Each row comes from the steps of one path. Every step used is in the known rows, and no mark comes twice. Write the path behind each row, first mark first.
Known rows
tipamu/pifubo/fute/lafilak/votipus/gopib: [ -5.2   3.0   6.0 -21.3  11.6 -12.1   6.5  10.7   9.6 -32.6   0.8  -5.7
  19.1   9.6  20.2 -23.0   2.0  12.8  66.8 -44.2  -4.7  -7.4  17.0   2.0
 -32.1 -14.7  30.6  53.7 -26.1]
votipus/gopib/dozel/podep: [ 24.4   5.8   0.1 -15.0   6.1 -14.2  31.0 -38.1  27.1 -18.8 -16.3  10.6
   2.6  -6.0  -2.4 -23.7  17.3 -53.8  33.5   6.6  28.6 -29.3 -18.8 -37.2
   0.5 -12.5  17.1  38.9 -23.5]
podep/gusam/gopib/dozel: [ 21.9   2.0  -3.8 -15.0  40.0   0.0  23.7  -0.3  -4.0 -32.8 -13.2  22.9
  -2.7 -10.1 -11.3  10.3   6.8 -32.2  16.3  -8.9  35.0 -35.9   9.7 -18.0
 -12.4 -12.4 -20.6  29.4 -15.4]
lafilak/fute/pifubo/dozel: [ 19.4  -8.3  30.8  -1.1  15.3  20.3  14.5  13.2  -6.0 -14.9  -3.0  -3.1
 -11.0 -17.9  11.9   7.5 -17.3  23.3  53.3 -16.4 -12.4   8.1   9.1  29.4
 -24.1 -16.2  62.4  30.5  -3.5]
gusam/podep/fute/pifubo/dozel/lafilak/votipus/gopib: [ 10.8  -8.2  20.4 -18.0  13.1  -9.2  20.8   8.4  14.2 -30.0  18.5  10.7
  19.1   1.5  24.7 -29.7  -9.6 -10.5  68.3 -41.5   0.2 -17.4  10.8  16.4
 -36.4 -18.7  24.6  38.9 -41.9]
dozel/podep/fute/pifubo: [ 31.1 -14.1   6.1 -15.8  15.3  19.8   1.0 -13.3  -2.8  -5.2 -19.9   4.5
 -21.2  -9.1  24.1 -23.2  30.9  14.0  24.0  21.0 -17.4  -6.6  -5.7 -10.3
 -24.0  -4.3  14.6  12.4 -38.7]
tipamu/pifubo/dozel/lafilak/fute: [ 24.0  18.4   1.2  11.3 -10.5  26.7   4.7 -10.0   5.2   8.2  14.0 -36.2
   4.4 -30.2  19.8   2.9  -6.1  27.9  50.2 -32.6  -6.5  23.4   2.0  34.6
 -19.9  17.3  54.5   6.8   7.0]
podep/votipus/gopib/gusam: [  3.3 -18.8 -27.3  -5.0  15.3 -29.5  15.2   3.3  -3.3  10.0  -1.6  -7.7
  18.2  24.4  -2.3 -31.6   6.0  20.2  15.1 -22.1  41.5 -16.8  40.9  15.5
  -7.0  -4.1  -9.8  37.7 -38.7]
fute/lafilak/votipus: [  2.0   1.4  -5.3 -22.6   9.8  13.7 -17.5  -5.8   8.2 -13.7   6.7  -9.0
  13.8  23.8   9.7  -5.6   8.8  27.3   2.0 -44.2 -39.1  -6.9  -3.8   9.3
 -16.9  21.7  41.1  29.7 -19.4]
gusam/podep/fute/pifubo/dozel/lafilak/votipus: [ 28.5  -0.2   6.9 -11.8  19.8  16.5  -4.0  -5.5   3.5 -14.2  25.7  -9.5
   7.4  10.1  18.7  -3.6 -11.4  13.5  31.7 -41.2 -29.1  -9.4  -2.6  32.5
 -32.5  22.6  39.2  24.0 -30.8]
votipus/gopib/dozel/podep/gusam: [ 14.8   8.1  -0.3  -3.8  31.7  -5.2  30.8  -8.8   3.7   1.9 -22.4 -17.0
   0.7   7.2  -2.6 -17.9  22.5 -26.3   7.1  13.5  13.8 -52.5  -3.3 -18.6
  12.1 -20.5  12.3  33.5 -41.5]
pifubo/dozel/podep/fute/lafilak/votipus/gopib/gusam: [ -0.2 -15.3 -16.7  -7.3  18.5 -22.3  19.0   9.4  -1.1   3.3  -4.2 -11.2
  19.6  21.8   9.3 -46.4  20.0   6.4  42.7 -46.0  30.8 -18.9  25.0  23.4
 -13.5   6.7  24.1  54.5 -43.8]
votipus/lafilak/fute/pifubo: [ 18.9  -5.1 -17.8 -37.4 -18.6  18.6  -2.7 -14.1  15.0 -23.0 -17.3  -9.8
 -20.0 -13.3  17.4  -5.6  19.2  53.8  15.9   4.3 -36.6  13.2   1.4  11.5
 -33.2 -11.7  51.7   3.2  -3.5]
gusam/podep/fute/lafilak/votipus/gopib/dozel: [ 17.7   4.2  -1.2 -22.8  13.3   4.8   7.0  -8.5  11.5 -44.6   1.5  36.7
   6.0   4.7   6.3 -14.2  11.7 -24.0  37.0 -38.5  10.6 -30.5  -8.0  -6.3
 -29.4  -8.0  16.5  60.4 -27.4]
gopib/dozel: [ 23.1   2.1 -10.5 -16.9   8.0   7.8   1.3 -16.1   1.6 -28.1  -4.9  17.8
 -10.8  -4.2 -12.0   9.4  -0.8 -15.8   0.6   3.6  13.5 -10.2  -7.2 -16.3
  -6.8   6.1  10.4  30.0   0.3]
podep/fute/pifubo/dozel/lafilak/votipus/gopib/gusam: [  9.3 -24.7 -19.4 -17.2  18.8 -21.0  17.2  13.4  -8.4  -5.1   3.7 -13.3
  14.1  15.1   9.2 -40.2   4.7  21.6  40.6 -33.9  26.6  -8.3  38.6  27.9
 -25.0   9.4  17.0  42.3 -42.2]
dozel/lafilak/fute/podep: [ -0.5   6.1  11.6  -9.6 -39.4  39.7   1.7 -45.4  39.5  17.4   6.6   6.4
  16.2 -25.1  16.8   8.0  15.8   0.0  17.9   3.2 -29.0   2.9   0.3  -5.1
 -11.8  20.6  19.6   7.8 -10.9]
podep/gusam/gopib/dozel/lafilak: [ 29.4 -11.3 -20.6 -16.7  18.2  -2.8  34.4 -30.3  11.5 -17.0  12.4 -17.9
   6.9 -12.3  -4.9   2.1 -17.0 -25.9  19.8   3.5  22.8 -21.1  13.2 -13.3
 -14.0  24.1  -7.3 -11.8 -32.1]
votipus/lafilak/fute/pifubo/dozel: [ 17.7 -11.5  17.1 -11.4   6.9  14.7  17.6   9.1   3.5 -18.7  -1.4  -7.0
 -15.4 -15.3  15.1   5.1 -15.8  27.7  55.6 -14.8 -16.5  10.1   4.4  32.7
 -24.8 -18.6  78.6  27.6  -6.1]
votipus/lafilak/fute/podep/gusam: [ -9.2   9.9  -1.4  -9.1  -5.0  28.4   5.6  -8.3  15.8  21.8 -11.9 -11.3
   2.9  -0.1  12.7   2.8  30.8  18.0  -4.2   8.6 -28.1 -30.1   3.1   6.5
   4.5 -10.6  25.1  20.4 -27.4]
gopib/gusam/podep: [ -7.2  14.8 -29.8  16.5   1.8 -11.4   7.5  -9.5  -5.4  -0.6 -13.6  10.7
   1.2  14.6 -13.1  -7.5  13.6   5.9 -31.7 -35.9   6.7 -44.3   2.3  25.9
 -17.7   1.9 -46.2  -4.1  -8.7]
tipamu/podep/gusam: [ -4.7  25.7  -6.8   7.1  23.5  11.5   4.2  23.0  -0.5  21.4  -8.0 -23.1
   5.7  -0.6  -6.5  -6.5   8.5  22.8 -21.4   5.0  -6.1 -39.8  -8.3  -3.2
   9.7 -14.3   3.6  15.8 -29.9]
gusam/gopib/dozel/podep/fute: [ 31.3   5.9   8.4  11.6  25.0  15.2   5.0 -12.6   2.5   9.4  -5.3  22.1
  -8.0  -9.7  24.9 -19.9  42.4 -45.4  47.9 -10.2  30.0 -14.0 -20.2  -6.6
  -3.9   3.1  -5.7  31.1 -32.5]
fute/podep/gusam/gopib: [ -6.8  -3.3  18.1  -4.1  36.0  -0.1  33.2   6.6   5.8  -2.2 -15.9  21.0
  15.4 -13.9   2.6   6.1  16.3 -27.3  22.1  -9.6  19.4 -41.3  23.2 -15.1
 -10.0 -24.7 -44.6   7.3 -31.7]
lafilak/fute/pifubo: [ 19.5  -0.4   2.4 -22.8  -6.8  25.5  -7.5  -9.5   0.7 -17.7 -17.9  -5.6
 -13.8 -18.0  14.0  -1.7  16.6  47.2  12.7   3.6 -32.4  10.6   8.7   7.7
 -31.3  -9.2  27.7   6.4  -0.2]

Write each row's path
[ 14.6  23.9 -24.0  -2.4 -24.6  20.9 -13.2 -21.2  29.4  10.0   7.5  -7.5
  -2.9   3.9  25.8   4.6  23.0  37.0  21.9 -40.2 -20.5   4.3 -13.8  45.1
 -13.1  -9.6  47.8  15.4   0.7] | gusam/podep/votipus/lafilak/fute
[ 30.2   7.7  -0.7 -11.2  21.3 -10.0  31.7 -40.0  23.3 -18.6 -20.1  15.4
   0.4 -12.4  -6.5  -9.3  19.7 -57.7  27.2   0.4  32.9 -32.8 -17.1 -36.6
  -4.0  -5.4  -3.8  25.8 -18.5] | gusam/gopib/dozel/podep
[ 15.3 -26.1 -17.4 -10.3  25.0 -28.7  28.8  -5.0  -0.1   4.0  -9.6 -10.2
  13.2  19.0   0.1 -36.2   3.0  17.4  33.7 -17.0  39.6 -25.3  38.2  11.7
 -14.1 -10.8  12.0  48.1 -51.3] | fute/pifubo/dozel/podep/votipus/gopib/gusam
[ 19.1   4.0  18.0  12.8  32.2   7.6  16.8  24.7 -21.7 -14.6  -3.0  -6.2
 -12.1 -21.7   2.9   4.2 -24.4  21.3  48.2 -19.2  10.6   0.4   2.7  12.7
 -21.0 -10.7  51.9  39.6  -5.4] | tipamu/pifubo/dozel
[  1.5   2.6  20.8  -5.2 -32.2  40.3   8.6 -39.8  37.2  16.4  10.2   6.8
  15.5 -26.7  17.1  11.5   5.6  -3.2  34.4  -3.4 -25.9   3.4   1.7   2.6
 -12.5  17.3  33.0  17.2 -12.0] | pifubo/dozel/lafilak/fute/podep
[ 27.4   3.4   9.5   8.4  14.5  11.7   5.3 -10.6   5.7   8.7  -3.2  20.0
  -5.5  -6.1  27.6 -29.5  39.4 -43.5  51.4  -6.6  25.8 -12.6 -21.9  -7.1
  -1.8  -1.6   8.3  39.5 -36.7] | votipus/gopib/dozel/podep/fute
[ -7.9   2.5  11.6 -19.2   5.8  -4.0   4.6  16.1  21.8 -18.1  11.2  12.8
  27.9   4.6  22.0 -36.1  10.3   0.8  54.3 -48.2  -1.8 -13.3   0.2  -0.1
 -23.2 -17.0  31.2  52.4 -38.2] | tipamu/podep/fute/lafilak/votipus/gopib
[-13.0   9.5 -26.5   1.9   4.0 -17.7  14.6  -6.8   5.1 -14.6 -11.9  12.9
  14.4  21.2  -5.5 -22.7  13.4   6.0  -7.9 -57.7   3.7 -50.8   7.2  23.2
 -28.6  -5.4 -28.2  15.6 -26.3] | fute/lafilak/votipus/gopib/gusam/podep
[ 29.2  20.5  -7.9   1.3 -15.3  21.6   4.3 -35.8  23.8  -0.9  15.7 -11.4
  13.8 -13.5  17.3   0.9   2.9   5.8  36.7 -36.3   0.2  -3.0   0.1  25.9
 -22.3  10.0  23.8  15.5  -9.0] | gusam/podep/votipus/gopib/dozel/lafilak/fute
[ 27.6   2.6  22.8  -0.6  12.9   5.6  27.7 -23.7  17.0  -0.5 -15.8 -11.9
  -5.9 -13.1  10.2 -12.0   7.9 -15.1  47.6  -0.5  -2.7 -13.0 -14.3  -1.5
  -8.0 -12.1  53.9  27.9 -19.6] | lafilak/fute/pifubo/dozel/podep
[-11.6 -17.1 -28.4  -8.7   2.8 -33.6  20.9  11.5  -5.8   1.3 -10.4  -7.4
  15.4  12.6  -7.4 -35.1   8.4   8.9  12.4 -18.1  41.1 -11.8  35.7  11.2
  -7.5  -3.3 -13.2  23.7 -20.5] | votipus/gopib/gusam
[ 24.3 -18.0   5.5 -15.9  13.8  23.4  -8.1   3.6 -12.5  -9.1 -13.0   9.3
 -21.1  -8.9  23.1 -14.2  21.3  28.8  19.3  16.0 -20.5   3.2   5.0   0.1
 -28.0  -3.6   9.4   7.7 -31.3] | podep/fute/pifubo
[ 25.9 -14.3 -14.3 -22.5  10.4   4.6  36.3 -40.6  20.8 -13.4  10.9  -8.0
  10.9 -15.7  -3.3   5.1 -13.1 -31.1  20.0   9.3  15.9 -25.5  12.1 -22.5
 -15.4  25.4  -8.2  -6.2 -37.3] | fute/podep/gusam/gopib/dozel/lafilak
[ 16.4 -14.4  -4.0 -11.6  14.2   9.7   4.1   2.9 -10.8 -16.2 -18.2  18.9
 -16.1  -3.6  19.8 -26.5  26.0  24.3  18.7  -5.4  -7.9 -20.4  10.7   9.7
 -40.1 -14.8 -13.6  13.5 -41.3] | votipus/gopib/gusam/podep/fute/pifubo
[-12.2  -6.1 -10.9   1.6   1.6   8.5   0.2 -16.8   7.7   2.7  -5.3 -37.3
   0.0  18.3  17.2   9.3   0.6  18.6  39.9 -20.3 -25.2   2.0  10.7   8.7
 -11.5  24.6  21.2   2.3 -19.3] | pifubo/fute/lafilak
[ 27.2  -2.6  -6.7 -12.6  21.4  10.3  -3.3  -5.0  -0.7  -9.1  23.0 -15.2
   8.5  15.3  15.1  -9.4  -7.4  21.6  25.0 -43.9 -19.9 -11.9   7.2  38.2
 -32.3  29.2  34.0  27.4 -33.9] | gopib/gusam/podep/fute/pifubo/dozel/lafilak/votipus
[ 12.2  11.6  -2.5  -7.9  37.6  -0.3  21.5 -12.5   6.2  -0.4 -20.6 -31.6
   3.7  21.8   7.5 -12.6  23.6 -13.8  26.1  -5.0  -2.7 -52.2   1.0  -7.4
   3.8  -7.3  25.3  46.8 -46.9] | pifubo/fute/lafilak/votipus/gopib/dozel/podep/gusam
[ 39.4  -3.5  -5.5 -28.1  -1.6  22.1   8.8 -33.9  16.7 -27.4  -6.4  -3.2
  -4.9 -14.3  15.7  -6.2   2.5  35.4  28.1  -6.3 -24.1 -11.0  11.0   5.4
 -46.2  -6.7  24.9  13.8 -29.6] | gusam/podep/votipus/gopib/dozel/lafilak/fute/pifubo
[ 25.6   2.8  -6.0 -33.5  20.3  13.6   2.4 -22.7  16.6 -19.7  17.0  -2.8
  18.3   6.7   4.1   4.2  -0.7  -5.3  12.8 -24.3 -14.1 -23.8   7.5  -2.8
 -21.0  27.0  17.0  31.9 -30.9] | fute/podep/gusam/gopib/dozel/lafilak/votipus
[ 34.4  -5.5  -6.6 -29.9  10.5  22.8  13.6 -20.3   3.9 -24.0 -15.0 -15.5
  -9.2 -23.4  12.0  -1.2  10.5  33.2  22.5   3.9 -18.9  -6.1  18.6   1.2
 -37.0  -1.5  19.5   1.3 -21.3] | podep/gusam/gopib/dozel/lafilak/fute/pifubo
[ 14.3   6.2  14.6   7.4  60.2 -11.7  45.2  14.9  -7.3  -8.1 -24.5  -1.4
   6.4 -18.0   2.6  -5.4  12.4 -24.9  44.2 -18.9  37.2 -44.1  14.3 -10.2
 -13.5 -31.5 -20.7  18.8 -33.6] | tipamu/pifubo/dozel/podep/gusam/gopib
[ -7.9  13.0  19.2  -7.2 -34.6  41.0  -7.7 -31.7  32.1  14.2  -3.9  23.0
  11.8 -22.3  16.3  10.5  26.6   1.8  14.2  -2.0 -28.2   0.8  -3.1  -5.4
  -9.2   3.8  14.5  23.2  -0.1] | lafilak/fute/podep
[ -1.4  -5.2  14.3 -19.9   8.1  -9.9  12.8   2.0  20.9 -18.2   3.7   8.7
  24.8  11.2  24.7 -40.1  17.3 -16.2  60.1 -43.5   1.4 -15.4   0.6  -2.5
 -18.9 -16.9  31.7  50.1 -41.8] | dozel/podep/fute/lafilak/votipus/gopib
[ 41.2  -5.0 -16.6 -41.5   3.0  16.8   9.1 -34.3  24.8 -28.2 -19.7   1.4
 -17.0 -12.7  18.3  -4.4  23.9  35.1  33.7  -0.7 -17.7  -5.0   1.5  -0.4
 -37.6 -17.1  45.1  24.4 -23.4] | gusam/gopib/dozel/podep/votipus/lafilak/fute/pifubo
[  7.7  21.1   3.7  20.7   6.7  28.8 -21.1  21.7   2.8  27.2  11.4  13.0
  -0.7 -15.0  23.7 -17.1  26.1   5.2  23.4 -15.2   5.2   0.4 -25.2   8.6
  -4.5   4.3   0.8  23.4 -25.1] | tipamu/podep/fute
[ -6.0   2.7   5.4 -10.5  20.3   4.7  30.5   2.3  17.6  -2.3 -14.6  14.3
  12.4 -15.0  11.2   4.8  24.8 -16.3  30.8 -18.0  12.5 -33.9  18.7  -2.6
 -13.0 -27.2 -21.3   8.9 -25.3] | votipus/lafilak/fute/podep/gusam/gopib
[ 20.8 -13.6  32.7   9.2  29.9  18.9  15.8  19.0 -13.7 -12.7  -0.6  14.9
 -16.8 -10.6  16.3   0.4 -12.7   6.3  51.7 -16.3  -7.7 -10.0   1.1  28.3
 -28.2 -16.8  37.0  27.5 -26.7] | gusam/podep/fute/pifubo/dozel
[ 26.1  -3.2 -31.7 -29.9  -9.3  16.7  -4.0 -23.3  13.2 -14.5 -18.0  -7.9
 -16.9   1.3  15.5  -7.2  22.8  65.9   5.8 -10.1 -31.2  -6.4   8.2  24.6
 -38.6  -9.9  36.0  11.8 -20.0] | gopib/gusam/podep/votipus/lafilak/fute/pifubo
